What can hang from each mark:
F: N W
L: W
X: C
P: C T Z
C: F P
W: F L X

Known rows, with every way that one mark hangs from another:
{W {F N} {X {C P}}}: -248, 156, -33, 187, -22, 134, 11, -30, 209, 413, -51, 22, 105, 117, -315, -9, 45, -44, -10, -27, 28, 191, -179, -336, 84, -11, -326, -19, 123, -18, -149, 289, 107, 114, 58
{C {P T}}: -142, 174, 121, 9, -19, 41, 38, 36, -12, 362, -5, 20, -46, 153, -215, -33, 171, -8, 46, -19, 208, -12, 71, -84, -34, -232, -69, -19, -112, -176, -99, 101, 32, 54, -117
{L {W F X}}: -258, 87, -152, 72, 70, 138, -76, 57, 174, 360, -150, 39, 96, 78, -283, 15, 77, -119, 161, -186, -134, 10, -139, -190, 160, -79, -154, -81, 96, -171, -80, 73, 18, 248, 57
{C {F N W}}: -313, 271, -7, 59, 33, -147, -55, 175, 71, 175, 36, -58, 12, 127, -352, -149, 77, 72, -61, -4, 14, -91, -105, -139, 82, -127, -236, -70, 125, -102, -136, -30, 17, 36, -185
{W L {X {C F}}}: -267, 125, -41, 83, 91, 72, -117, 20, 243, 324, -98, -34, 87, 173, -310, 46, -27, -76, -33, -104, -30, -3, -227, -369, 155, -157, -93, 62, 93, -143, -87, 197, 150, 213, 116
{F W}: -270, 176, -54, -144, -11, -67, -63, 113, 92, 286, -79, -31, -31, 210, -303, -193, 113, 13, 52, -29, 34, -82, -68, -170, 72, -26, -152, -91, 62, -159, 16, -44, -81, 93, -134
{L {W F}}: -252, 145, -144, 98, 50, 139, -41, 35, 119, 264, -62, 104, 34, 92, -324, -59, 112, -46, 181, -171, -94, 86, -158, -78, 72, -145, -150, -52, 97, -212, -2, 82, 1, 242, -22
{P {C {F W}} T Z}: -274, 182, 189, -176, -62, -97, -156, 250, 226, 416, -221, -140, -255, 135, -325, -30, 129, 125, 119, 12, 240, -102, 154, 65, -30, -78, -328, -213, -299, -555, -337, 43, -37, 76, -106
{P {C F} T Z}: -255, 156, 185, -137, -102, -13, -144, 216, 225, 405, -198, -76, -236, 132, -286, 30, 117, 89, 121, -52, 289, -63, 150, 83, -52, -149, -307, -152, -386, -555, -316, 84, 17, 124, -74
{W {F N}}: -257, 192, -181, 115, -23, 95, 23, 53, 157, 298, -39, 78, 77, 188, -301, -74, 98, -37, 63, -99, 3, 109, -126, -187, -2, -146, -327, -92, 83, -110, -122, 175, 33, 130, -30
{L W}: -262, 145, -76, 19, 45, 70, -60, 44, 91, 179, -43, 71, -3, 86, -284, -60, 69, -53, 117, -131, -30, -8, -91, -86, 84, -92, -46, -61, 52, -183, 119, -4, -18, 254, -104
{W F L X}: -193, 71, -209, 94, 106, 168, -42, 36, 285, 495, -245, -38, 181, 229, -269, 90, 45, -154, 118, -212, -139, 56, -138, -357, 126, -221, -193, -38, 80, -175, -246, 203, 116, 194, 216
{C {F N {W L X}} P}: -196, 257, 129, 203, 127, -144, 3, 127, 78, 315, 11, -196, 105, 60, -381, -58, 49, 41, -91, 16, -17, 4, -50, -255, 155, -211, -177, 39, 214, -42, -312, 71, 138, -47, -68
{W X}: -256, 57, -83, -112, -55, 46, -88, 87, 160, 350, -135, -35, 68, 160, -191, -1, 45, -144, 35, -124, 59, -109, -47, -298, 140, -89, -114, -14, -8, -122, -35, 30, 33, 179, 14
{X {C {F N W} {P Z}}}: -316, 270, 205, 109, -41, -57, -59, 61, 130, 277, 93, -85, -57, 77, -395, -171, 77, 161, -57, 60, 183, 157, -176, -96, 66, -25, -234, 36, 83, -138, -93, 78, 93, 33, -182
{W {F N} {X C}}: -299, 141, -158, 105, 2, 134, -41, 5, 275, 385, -110, 58, 105, 157, -298, 1, 18, -76, -6, -57, -12, 126, -217, -357, 91, 29, -386, -100, 117, -49, -99, 258, 60, 169, 76
{L {W {F N} {X {C P}}}}: -272, 168, -45, 218, 90, 132, -42, -26, 194, 352, -57, 55, 102, 18, -335, -2, 23, -33, 67, -77, -77, 175, -194, -215, 128, 12, -240, -70, 197, -75, -66, 216, 56, 207, 1
{F N W}: -301, 261, -83, -56, 59, -117, -20, 135, 143, 245, -64, -67, 15, 183, -318, -177, 39, 42, -33, 28, 12, -41, -21, -224, 32, 57, -286, -229, 152, -44, -20, 7, -96, 61, -202
{C {F {W X}} P}: -214, 171, 174, 100, -23, -109, -38, 121, -15, 336, 39, -129, 40, 70, -339, -117, 147, 43, -18, -20, 72, -65, -85, -153, 200, -214, -84, 150, 101, -115, -242, -31, 123, -46, -91
{P C}: -207, 121, 87, -26, -139, -30, -46, 71, 201, 237, -92, 57, -143, 180, -263, -103, 80, 5, 64, -62, 177, 45, 15, -117, 36, -81, -138, -8, -138, -315, 63, 95, 43, 212, -50

Rows:
-292, 229, 28, 90, 44, -22, -95, 18, 132, 213, 31, 28, -43, 179, -384, -158, 55, 79, -38, -33, 34, 16, -291, -194, 82, -90, -122, 48, 112, -188, 34, 125, 55, 153, -73	{X {C {F {W L}}}}
-250, 228, 216, 131, -74, -52, -25, 134, 75, 263, 112, -137, 10, 52, -361, -74, 96, 75, -19, -30, 210, 110, -18, -25, 59, -262, -202, 94, 12, -149, -283, -2, 168, -5, -163	{C {F N} {P Z}}
-192, 114, 41, 87, 78, 96, -53, -43, 240, 404, -107, -55, 92, 166, -271, 46, -2, -72, -26, -79, 34, 97, -152, -388, 134, -109, -53, 55, 87, -77, -42, 216, 143, 188, 104	{W L {X {C P}}}
-245, 263, -5, 47, 156, -68, -32, 33, 249, 375, -124, -146, 88, 172, -358, -55, -40, 7, -87, 54, -55, 72, -94, -397, 106, 81, -256, -180, 229, 18, -108, 184, 22, 50, -53	{F N {W L {X {C P}}}}
-278, 240, -53, 79, 135, -120, -79, 179, 172, 295, -68, -135, 89, 132, -365, -35, 8, 3, -63, -30, -82, -113, -102, -291, 137, -137, -235, -86, 167, -83, -243, 39, 56, 41, -62	{C {F N {W L X}}}
-186, 188, -80, 273, 134, 142, 17, -49, 293, 464, -125, -35, 169, 151, -335, 67, -10, -60, -24, -58, -71, 248, -200, -424, 86, -100, -291, -48, 181, -41, -211, 375, 159, 123, 164	{W {F N} L {X {C P}}}
-259, 212, -10, 53, 93, -88, -73, 135, 70, 241, -26, -65, 23, 181, -357, -130, 103, 48, 7, -85, -46, -84, -160, -154, 117, -240, -92, 29, 107, -213, -143, 1, 52, 70, -68	{C {F {W L}}}
-337, 212, -58, -65, 58, -70, -80, 88, 240, 319, -96, -88, 43, 147, -321, -106, -27, 10, -85, 60, 0, -33, -100, -345, 109, 190, -311, -226, 166, 0, -29, 81, -68, 93, -115	{F N {W {X C}}}
-270, 194, -157, 151, 87, 106, -24, 43, 147, 241, -55, 93, 63, 73, -336, -54, 64, -33, 119, -120, -106, 115, -138, -119, 51, -81, -237, -139, 140, -144, -29, 119, -13, 213, -63	{L {W {F N}}}
-278, 188, 82, 168, 77, 50, -79, 28, 138, 230, 31, 6, 53, -24, -325, 5, 10, -11, -9, -43, -25, 48, -162, -189, 163, -37, -112, 5, 156, -69, -19, 116, 74, 197, -73	{L {W {X {C {F N} P}}}}
-299, 105, -113, 105, 58, 179, -106, -7, 213, 338, -105, 99, 67, 71, -323, -10, 50, -67, 126, -146, -110, 87, -236, -209, 148, -2, -189, -58, 126, -172, 6, 166, 29, 275, 52	{L {W F {X C}}}
-198, 171, 142, 7, -50, -40, -61, 150, 118, 296, -109, 55, -205, 156, -265, 2, 136, 56, 46, -12, 198, -104, 60, -22, -40, -198, -203, -104, -286, -421, -157, 143, 17, 126, -59	{P {C F} T}
-185, 304, 148, 228, 114, -138, 36, 103, 31, 256, 72, -136, 59, 87, -408, -109, 88, 104, -93, 23, 12, 67, -86, -160, 100, -253, -158, 55, 205, -67, -261, 61, 136, -47, -135	{C {F N {W L}} P}
-258, 253, 179, 237, -47, 0, -5, -10, 48, 154, 187, 69, -28, 78, -344, -138, 77, 102, -112, 32, 190, 121, -219, -136, 41, -150, -153, 149, 82, -59, 37, 166, 141, 84, -145	{X {C {F N} P}}
-323, 290, 11, 146, 87, -47, -71, 38, 165, 178, 29, 15, -14, 150, -384, -148, 13, 106, -91, 16, 29, 46, -274, -236, 59, -36, -214, -29, 165, -117, 24, 156, 53, 115, -111	{X {C {F N {W L}}}}
-219, 141, -244, 142, 153, 109, -23, 56, 310, 454, -227, -62, 222, 204, -295, 99, -9, -151, 41, -145, -158, 92, -117, -400, 88, -164, -305, -136, 156, -75, -296, 272, 96, 152, 166	{W {F N} L X}
-229, 230, 183, 158, -34, 42, -13, -11, 5, 260, 116, 97, -90, 104, -311, -78, 135, 94, -44, 21, 215, 51, -168, -91, 2, -190, -100, 109, -62, -201, -33, 195, 102, 88, -115	{X {C F {P T}}}
-239, 166, -189, 193, 138, 150, -19, -32, 363, 423, -182, 4, 163, 209, -329, 62, -39, -94, -13, -104, -129, 157, -224, -429, 78, -48, -340, -118, 171, -57, -172, 356, 110, 190, 176	{W {F N} L {X C}}
-185, 177, 98, -36, 66, -103, -91, 169, 192, 412, -229, -89, -149, 178, -303, 43, 89, 45, 24, 4, 64, -162, 71, -136, 32, -130, -241, -178, -187, -415, -271, 164, 0, 83, 6	{P {C {F {W L X}}} T}
-245, 203, 113, 117, -96, -92, -32, 125, 183, 166, -25, 26, -125, 112, -322, -89, 62, 67, -13, -22, 150, 24, -21, -93, 47, -138, -226, -4, -94, -271, -62, 94, 77, 153, -87	{P {C {F N}}}
-207, 214, -226, 195, 130, 98, 29, 34, 233, 339, -137, 26, 137, 232, -336, -8, 27, -50, 61, -134, -112, 165, -142, -263, -3, -240, -274, -120, 131, -118, -190, 261, 89, 160, 74	{W {F N} L}
-270, 143, -168, 109, 91, 113, -60, 69, 202, 342, -135, 11, 126, 54, -306, 29, 31, -94, 111, -140, -160, 59, -97, -218, 131, -35, -259, -150, 144, -100, -114, 131, 17, 218, 21	{L {W {F N} X}}
-223, 255, 145, 151, 25, -145, -4, 137, 19, 298, 65, -158, 61, 45, -356, -98, 99, 63, -105, 36, 55, -37, -46, -183, 156, -152, -188, 54, 166, -31, -268, 2, 107, -56, -141	{C {F N {W X}} P}
-236, 116, 119, -235, -115, 21, -110, 167, 293, 446, -269, -72, -240, 175, -256, 33, 95, 42, 158, -33, 302, -5, 218, 27, -93, -41, -301, -252, -391, -518, -221, 121, -50, 165, -68	{P C T Z}
-237, 194, 191, 191, -85, 28, -26, -28, 22, 185, 172, 95, -49, 101, -337, -146, 107, 99, -46, -15, 196, 129, -247, -121, 69, -189, -49, 234, 39, -133, 66, 126, 155, 116, -110	{X {C F P}}
-251, 167, 54, -105, 39, -29, -60, 61, 131, 416, -120, -62, -37, 151, -277, -72, 86, 16, -15, 51, 85, -61, -57, -255, 99, 70, -167, -124, 29, -134, -66, 89, -54, 63, -78	{F {W {X {C {P T}}}}}
-226, 265, 204, 87, -20, -29, -21, 174, 49, 349, 31, -133, -36, 57, -309, 2, 133, 83, -17, 12, 226, 24, 99, 8, -37, -266, -250, -45, -91, -232, -375, 74, 104, -28, -175	{C {F N} {P T Z}}
-206, 193, 230, 36, -43, 10, -54, 155, 8, 376, 24, -100, -79, 74, -304, -16, 176, 70, 54, -38, 255, -21, 49, 55, 8, -328, -135, 60, -177, -324, -355, 19, 116, -1, -122	{C F {P T Z}}
-264, 210, 217, 79, -62, 58, -67, 37, 86, 318, 68, 4, -114, 110, -318, -63, 122, 107, 1, -8, 264, 76, -118, -19, 0, -154, -162, 81, -117, -264, -114, 145, 112, 76, -127	{X {C F {P T Z}}}
